What can hang from each mark:
z786: z123 z469
z469: z338 z786
z775: z876
z543: z338 z618 z786
z123: z338 z786 z876
z876: z469 z775
z338: z42 z469 z543
z42: z338 z618 z786
z618: z543

Known rows, with every way that one mark hangs from another:
z786{z469{z338}}: [-49   8 -33  -2  13  19 -22  16  10   3 -15  -5   2  22 -35   7  12   0
  44 -16 -24  24  31 -13 -47   0 -12  -7 -25 -33 -24  -2]
z123{z338{z42{z618}}}: [-42  -5 -11   3   0  10 -21   1  25   2 -18  -4   3  14 -15   0  20   8
  36  -5 -14 -73  18  29 -41   3 -12   5 -49 -35 -18  -8]
z123{z338}: [-51   9 -26   3  -2  17 -28  29  14   5 -21  -1   0  23 -34 -11  27   4
  38 -15 -20 -32  33  15 -49  -4  29  -6 -22 -33 -22  -4]
z543{z618 z786{z123{z338 z876}}}: [-51  31 -10  -6 -16  17 -29  26  19 -14 -30  -4  -7 -14 -12 -14  47  15
  25 -16 -18 -49  31  17 -29  -4 -17   0 -35 -41 -16   0]
z123{z338{z469} z786 z876}: [-53  15 -11 -10  -9  19 -30  35  18 -11 -30   0  -4   9 -16 -34  30   0
  30 -40 -17 -44  36  33 -36   3  38  -3 -35 -34  -1  -5]
z876{z469{z338{z543{z618 z786}}} z775}: [-50  -8 -35  -4   2  -4 -19  -1  17  -1 -32  -3  -8   3 -49  19  32   4
  40   1 -16 -14  15 -17 -40  10 -26  -6 -42 -37 -17  10]
z543{z618 z786{z123{z876{z469{z338}}}}}: [-54  46 -29  -6 -10   9 -31  10  14 -12 -28  -3   0  -2 -36   0  35  11
  36 -11 -25   2  38 -18 -33   4 -37 -10 -43 -41 -10   3]
z469{z338{z543} z786{z123}}: [-40   9 -17 -18   2   5 -21   9  14   3 -23  -2   6 -16 -37  17  19   5
  41   8 -12  21   7 -12 -34   1 -29 -12 -34 -32 -11   8]
z123{z338{z42 z469} z786 z876}: [-48   4  -4 -13 -10  12 -25  29  22 -16 -26  -2   3  -1 -11 -31  20   1
  34 -33 -14 -55  30  41 -30   7  22   3 -51 -33   9 -11]
z123{z338{z42} z786 z876{z469 z775}}: [-54  11 -17 -10 -12   4 -37  39  25 -10 -29  -2   9  21 -32 -24  48   0
  41 -25 -19 -40  29  18 -45   5  74  -7 -40 -31  31  -4]
z786{z123{z876} z469{z338{z42{z618}}}}: [-38  16  -7 -12   6  18 -23  -1  23 -14 -15 -10  11   1  -1  -4  23  10
  38 -11 -20 -10   7   0 -34   1 -39   1 -54 -38   4  -8]
z338{z469{z786}}: [-44   0 -43   6   8   5 -23   4  10  -2 -18  -3  -6   6 -33 -22  -4   3
  47 -16 -16  -9  22  -5 -43  -3 -11  -4 -35 -32 -12   6]
z543{z338}: [-50   1 -29  11  -2  22 -22   7   8   2 -17  -6  -3  23 -31  -9   8  14
  44 -14 -17 -14  33  18 -48  -5  -5  -5 -32 -33 -40 -10]
z786{z123{z338{z469} z876}}: [-48  19 -21  -8  -7  20 -35  30  17 -17 -33  -3  -1   0 -15 -47  42   6
  33 -30 -18 -28  17  20 -40  -8  41  -2 -31 -37   7   0]
z618{z543{z338{z469}}}: [-43 -10 -24  15   2  24 -18  -8   8  -8 -22  -8 -15   7 -20 -14  -9  10
  39 -17  -7 -44  30  33 -46   1 -32   3 -41 -37 -50  -1]
z469{z338 z786}: [-48  20 -35   1  10   5 -25  19   9  10 -11  -1   2  15 -47  14   9  -1
  46  -4 -22  18  30 -12 -42   4 -21 -15 -29 -31 -23   5]
z618{z543{z786{z123 z469{z338{z42}}}}}: [-40  21  -2 -11   0  20 -12  -3  11 -11 -16 -10   1 -33 -23  22   0  11
  37  -3  -7  -2  30   1 -30  11 -78   5 -38 -40 -27   4]
z469{z338{z42 z543} z786{z123{z876}}}: [-37   7  -3 -27  -1  -2 -22  12  19  -9 -14  -5  11 -18 -22   5  16   9
  42   6 -14  12  -3   1 -25   3 -39  -8 -57 -33  12  -3]
z469{z338{z42{z786{z123}} z543{z618}}}: [-38  10  13 -14  -6   4 -10 -13  18  -4 -20  -8   7 -35 -22  20   2  10
  38  15  -6 -39  -1  -3 -25  14 -79   7 -69 -40 -23   2]
z42{z338{z469 z543} z618}: [-39 -25   0   4  10  10 -12 -31  19  -6 -13  -7 -12  10  -4 -10 -24   6
  36 -11  -6 -61   0  24 -38   2 -37  10 -61 -39 -36 -10]
z543{z338{z469} z618 z786{z123}}: [-47   7 -27   8 -12  21 -13 -16  12 -18 -35  -6 -12 -32 -15 -13  10  18
  35 -12  -8 -33  28  16 -28   3 -62   6 -44 -40 -44   5]
z786{z469{z338{z543}}}: [-44 -16 -19 -14  12  14 -16   7  13  -1 -18  -5   0  13 -28  15   9   2
  39  -7 -17  24  15  -8 -41   0 -26  -3 -35 -33 -21  -4]
z876{z469{z786{z123{z338{z42}}}} z775}: [-46  13 -37  -6  -8  -4 -36  21  24  -6 -30   2  10  -7 -45 -11  43   0
  50  -2 -14 -13  12  -9 -42   1  42  -7 -28 -31  23  16]
z123{z786 z876{z469{z338{z543}} z775}}: [-53   5 -16 -19  -1   5 -31  29  18  -3 -32  -3   4  23 -42  -4  44  -1
  41 -19 -20   4  17  -5 -47   6  49 -15 -39 -31  20  -1]
z543{z338{z469} z618 z786}: [-50  -6 -31  14  -5  16 -12 -14  12 -13 -26  -5 -17 -11 -19  -8  -1  14
  36 -17 -11 -44  35  22 -30   7 -69   7 -50 -39 -55  -1]
z876{z469{z338 z786{z123}} z775}: [-49  27 -52  -2   4   1 -37  20  13   3 -29   0   9   6 -61   0  41  -3
  53  -3 -21  34  15 -36 -50   1  31 -20 -19 -31  10  22]
z775{z876}: [-51   5 -52  13  10  21 -29  20   8   5 -19  -7  -7  33 -48 -37  12  11
  48 -22 -22 -18  18 -10 -66 -12  39 -12 -18 -32 -10   4]
z338{z42 z469 z543{z618 z786}}: [-37 -34 -13  -5  -1  -1  -1 -25  20 -15 -25 -11 -11 -27 -14  -6 -10  16
  37  -1  -3 -57   5  14 -26   7 -78  15 -72 -39 -21  -3]
z876{z469{z338{z42{z618}} z786}}: [-44  14 -36   1   7  -7 -25 -18  22   3 -10   1  10  15 -41  26   0  -1
  47   5 -20 -10  26 -13 -37  15 -56  -7 -57 -33 -10   3]
z618{z543{z338{z469} z786}}: [-49   2 -17  12  -3  22 -13 -13   4 -13 -21  -7 -20 -11 -21  -6 -12  14
  34 -20  -4 -40  43  33 -36   8 -64   6 -40 -41 -58   0]

Rows:
[-40 -10 -10  12  -3  19 -14  -4  12  -3 -10 -12  -3   7 -21   3 -11  15
  42  -2  -7 -51  29  34 -44   3 -47   2 -52 -36 -43 -11] => z618{z543{z338{z42}}}
[-48  15 -19   8 -16  23 -15  -6  13  -8 -29  -7  -7 -22 -19   3  19  21
  35  -5 -10 -29  32  11 -31   0 -60   1 -37 -39 -50   0] => z543{z338 z618 z786{z123}}
[-31 -39 -11  -4   8   4  -8 -32  23  -8 -25 -11  -2  -3  -6 -14  -7  13
  39  -3  -5 -66  -8  19 -39   2 -39  13 -70 -36  -8  -8] => z338{z42{z618} z469 z543}
[-58  25 -68   7  11   3 -36  16  10   4 -16   6  -2  31 -73  -3  11  -4
  52 -13 -28  29  33 -35 -54   4   4 -24 -19 -31  -6  16] => z775{z876{z469{z338 z786}}}
[-42 -19 -13  -3   9  -1 -16 -13  16  -7  -7  -3 -12  -1 -20  -7 -33   2
  45  -6  -6 -17   8  12 -30   3 -39   2 -50 -35 -30  -3] => z42{z338{z469{z786} z543}}
[-45  19  -9  -5   1  23 -28  17  10 -17 -25 -15 -12 -10 -11 -25  36  17
  35 -24 -11 -12  19  -1 -47 -10   3   1 -22 -41   2   7] => z618{z543{z786{z123{z876{z775}} z469}}}
[-48  26  11  -8 -10  22 -24  -3  11 -24  -9  -8   5 -16   0 -18  -1  17
  39 -18 -13  -6  25   8 -25   3 -46  10 -53 -41 -11 -13] => z543{z338{z42{z786{z123{z876} z469}}}}
[-49  34  10  -4  -5  26 -27  -8  17  -7 -23   0   1 -12  -5   1  23   3
  28 -17 -12 -44  28   1 -33   5 -29  12 -29 -42 -22   6] => z42{z618 z786{z123{z338} z469}}
[-51  12 -11 -10  -2  25 -27  26  14  -7 -20  -8   1  21 -12 -22  16   7
  37 -33 -20   0  40   3 -44  -6  14  -4 -31 -32   3 -11] => z123{z786{z469} z876}
[-50  32 -20 -12   2  24 -19  11   7  -7 -22  -4   2 -18 -32  10  20   8
  37 -14 -17  34  35 -18 -34   2 -36  -3 -19 -38 -22   4] => z543{z786{z123 z469{z338}}}
[-48  -9   9 -15 -14  13 -23  28  29  -6 -32  -3  -5   5  -7  -2  36   5
  23 -16 -13 -64  22  33 -29   2  -5  -1 -52 -34 -12  -6] => z123{z338{z543{z618}} z786 z876}
[-33 -33 -10 -13  -9   6 -12  -4  31 -17 -38  -5   0 -33  -7 -13  20   8
  33   1  -2 -69 -10  25 -26   2 -28  11 -62 -36  -7   5] => z786{z123{z338{z42 z469 z543{z618}}}}
[-47  16 -28  -9  10  20 -34  36  13 -11 -26  -9   4  13 -25 -23  53   4
  44 -21 -24  28   4 -14 -50 -10  45 -11 -22 -35  17   3] => z786{z123{z876{z775}} z469{z338}}
[-43  -6 -27  14   3  13 -20  -9  11  -8 -16  -4 -16  -2 -23  -4 -18   6
  41 -11  -6 -31  32  25 -37   4 -57   0 -42 -35 -48   6] => z618{z543{z338{z469{z786}}}}
[-51  22 -44  -2  -7   2 -40  27  20  -2 -35   4   4   4 -50 -15  53  -1
  46  -9 -17  -2  21 -17 -47  -3  57 -12 -12 -32  14  20] => z876{z469{z786{z123{z338}}} z775}
[-35 -25 -18  -8   5 -10 -10  -5  25   2 -12  -5   1  -9 -30  32  -4   3
  43  20 -11 -22   2   1 -25  11 -86  -2 -68 -32 -23   2] => z469{z338{z42 z543{z618}} z786}
[-43   8   2   4   7  13 -15 -28  15  -5  -6  -8   1   2  -6   2 -15   9
  40 -10 -11 -46  21  -3 -37   8 -65  17 -57 -40 -20  -8] => z338{z42{z618 z786{z469}}}
[-37 -15 -20  10   2   6 -14 -16  15 -12 -11  -6 -10 -12 -19  -1 -27   8
  44  -4  -3 -42  24  31 -31   9 -73   6 -58 -35 -39   3] => z618{z543{z338{z42 z469{z786}}}}
[-46 -21 -43   1   7  -2 -24   6  21   3 -33  -4  -2  22 -49  10  35   0
  45   3 -18 -17   2 -17 -50   4   6  -9 -46 -33  -9  10] => z876{z469{z338{z543{z618}}} z775}
[-53  25   0  10   5  14 -21 -10   3  -5  -2  -5 -10   6 -23 -23 -36   2
  45 -24 -12 -39  27  10 -38   8 -24   8 -47 -41 -41  -7] => z42{z338{z469} z786}
[-44 -23 -16  -6   1  11  -7 -13  18  -9 -23  -9 -13 -10 -13  11   3  14
  31  -5 -10 -19  20  -5 -31   0 -74   9 -45 -38 -33  -1] => z338{z543{z618 z786{z469}}}
[-45 -14 -19  -9   2   9 -11 -10   8 -10 -27  -6 -13 -12 -24 -15  -3  14
  36 -15  -7 -22  18   6 -36   0 -29   7 -42 -37 -20  -1] => z338{z469 z543{z786}}
[-53  36 -31  -1 -14  11 -31   3  15 -15 -29  -7  -2   0 -27 -20  31  19
  36 -15 -21 -18  37 -17 -38  -6 -21  -4 -42 -41  -2   1] => z543{z618 z786{z123{z876{z469}}}}
[-44  19  19  19   7  17 -17 -37   9  -4   0  -9 -18   2  -4  -5 -43   3
  35 -16  -3 -95  24  29 -38  14 -73  17 -60 -46 -60  -2] => z42{z338{z469} z618{z543} z786}
[-55  -1 -45   0   2   4 -21  -5  15  -4 -26   1 -13   7 -57  10  14   6
  38  -5 -20 -10  24 -24 -42  10 -47 -10 -37 -37 -24  12] => z775{z876{z469{z338{z543{z618 z786}}}}}
[-52   3 -24  14  -8  17 -14  -8  12  -4 -20  -6 -12   0 -23   8   7  17
  36  -7 -14 -37  41  17 -34   3 -66   1 -41 -38 -60  -5] => z543{z338 z618 z786}
[-53  29 -64   7  -1  10 -38   9  12  -3 -26   1   0  10 -59 -30  18   8
  53 -15 -20  19  23 -40 -57 -10  27 -18 -13 -32  12  20] => z775{z876{z469{z786{z123}}}}
[-41  14   7   5  -7  19 -16 -39  14 -17 -20  -6   0 -30  -1 -14  -9  14
  39  -9  -2 -66  13  23 -28  13 -68  18 -64 -42 -29  -3] => z543{z338{z42{z618 z786{z123}} z469}}
[-49  -6   5 -17 -12  17 -19  24  21   4 -33   0   0   1 -24   6  26   3
  29 -14  -9 -40  30  27 -37   4  17  -2 -29 -31 -16  -5] => z123{z338{z543} z786}
[-50  -4 -33 -11   9  -1 -34  23  15  -4 -25  -4   1  35 -46 -11  42   2
  45 -13 -24  10   6 -12 -52  -2  46 -16 -41 -33  17   0] => z123{z876{z469{z338{z543}} z775}}
[-47  10  -2  17  -3  24 -14 -25  11  -2 -15  -8 -17   1 -11  18  -1  20
  28  -6  -6 -66  44  34 -39   7 -82   6 -43 -42 -66  -4] => z42{z618{z543{z338 z786}}}
[-50  -7 -57   3   8  -5 -26  -2  21   0 -22   5  -8  16 -60  11   9  -2
  45   3 -21   2  11 -32 -43   8 -39 -17 -41 -32 -15  21] => z775{z876{z469{z338{z543{z618}} z786}}}
[-44 -14 -15  -2  -3   7  -9  -9  15  -1 -25 -10 -13  -7 -22   8   8  18
  33   0 -10 -42  20   3 -35   0 -59   4 -49 -38 -34  -2] => z338{z543{z618 z786}}
[-54  40 -11   1 -19  22 -30  -2   7 -19 -23  -6  -8  -5 -24  -9  17  22
  33 -17 -13 -13  51  12 -36   0 -35  -5 -37 -43 -27  -3] => z618{z543{z338 z786{z123{z876{z469}}}}}
[-42  -4  11  -9  -1   3 -12 -12  10   0 -10  -9   3  -7 -23  -2 -16  13
  42   1  -6 -41  10   4 -37   6 -39  10 -61 -38 -13 -10] => z338{z42{z786} z543}
[-46  22 -23   3 -10  18 -17   2  12  -2 -30 -10  -4 -18 -25  -7  20  20
  37  -4 -12 -32  26  -5 -39  -5 -37   1 -33 -39 -27   5] => z543{z618 z786{z123}}
[-39 -22   5  -6   1   5  -6 -23  19  -9 -13 -10  -3 -14  -8   8 -19  10
  38   2  -6 -45   7  -5 -28   8 -86  18 -70 -39 -22  -6] => z338{z42{z786{z469}} z543{z618}}
[-51  23  15  10   8  19 -19 -28  12  -3   5  -7  -8  15  -4   6 -32   3
  38 -18 -13 -41  30   2 -36   8 -61  14 -48 -43 -48 -10] => z42{z338 z618 z786{z469}}
[-44  -7  -3 -18   1   2  -7  -1  11  -2 -12  -6   2 -14 -33  24   0  11
  39   6 -11 -10  17   9 -29  12 -58   1 -53 -36 -22  -8] => z469{z338{z42 z543{z786}}}
[-47   3 -26   9   9   4 -22  -5  12  -4  -4  -3 -10   9 -27 -15 -31  -1
  49 -15 -13 -13  22   7 -36   2 -24  -1 -41 -35 -31  -2] => z42{z338{z469{z786}}}
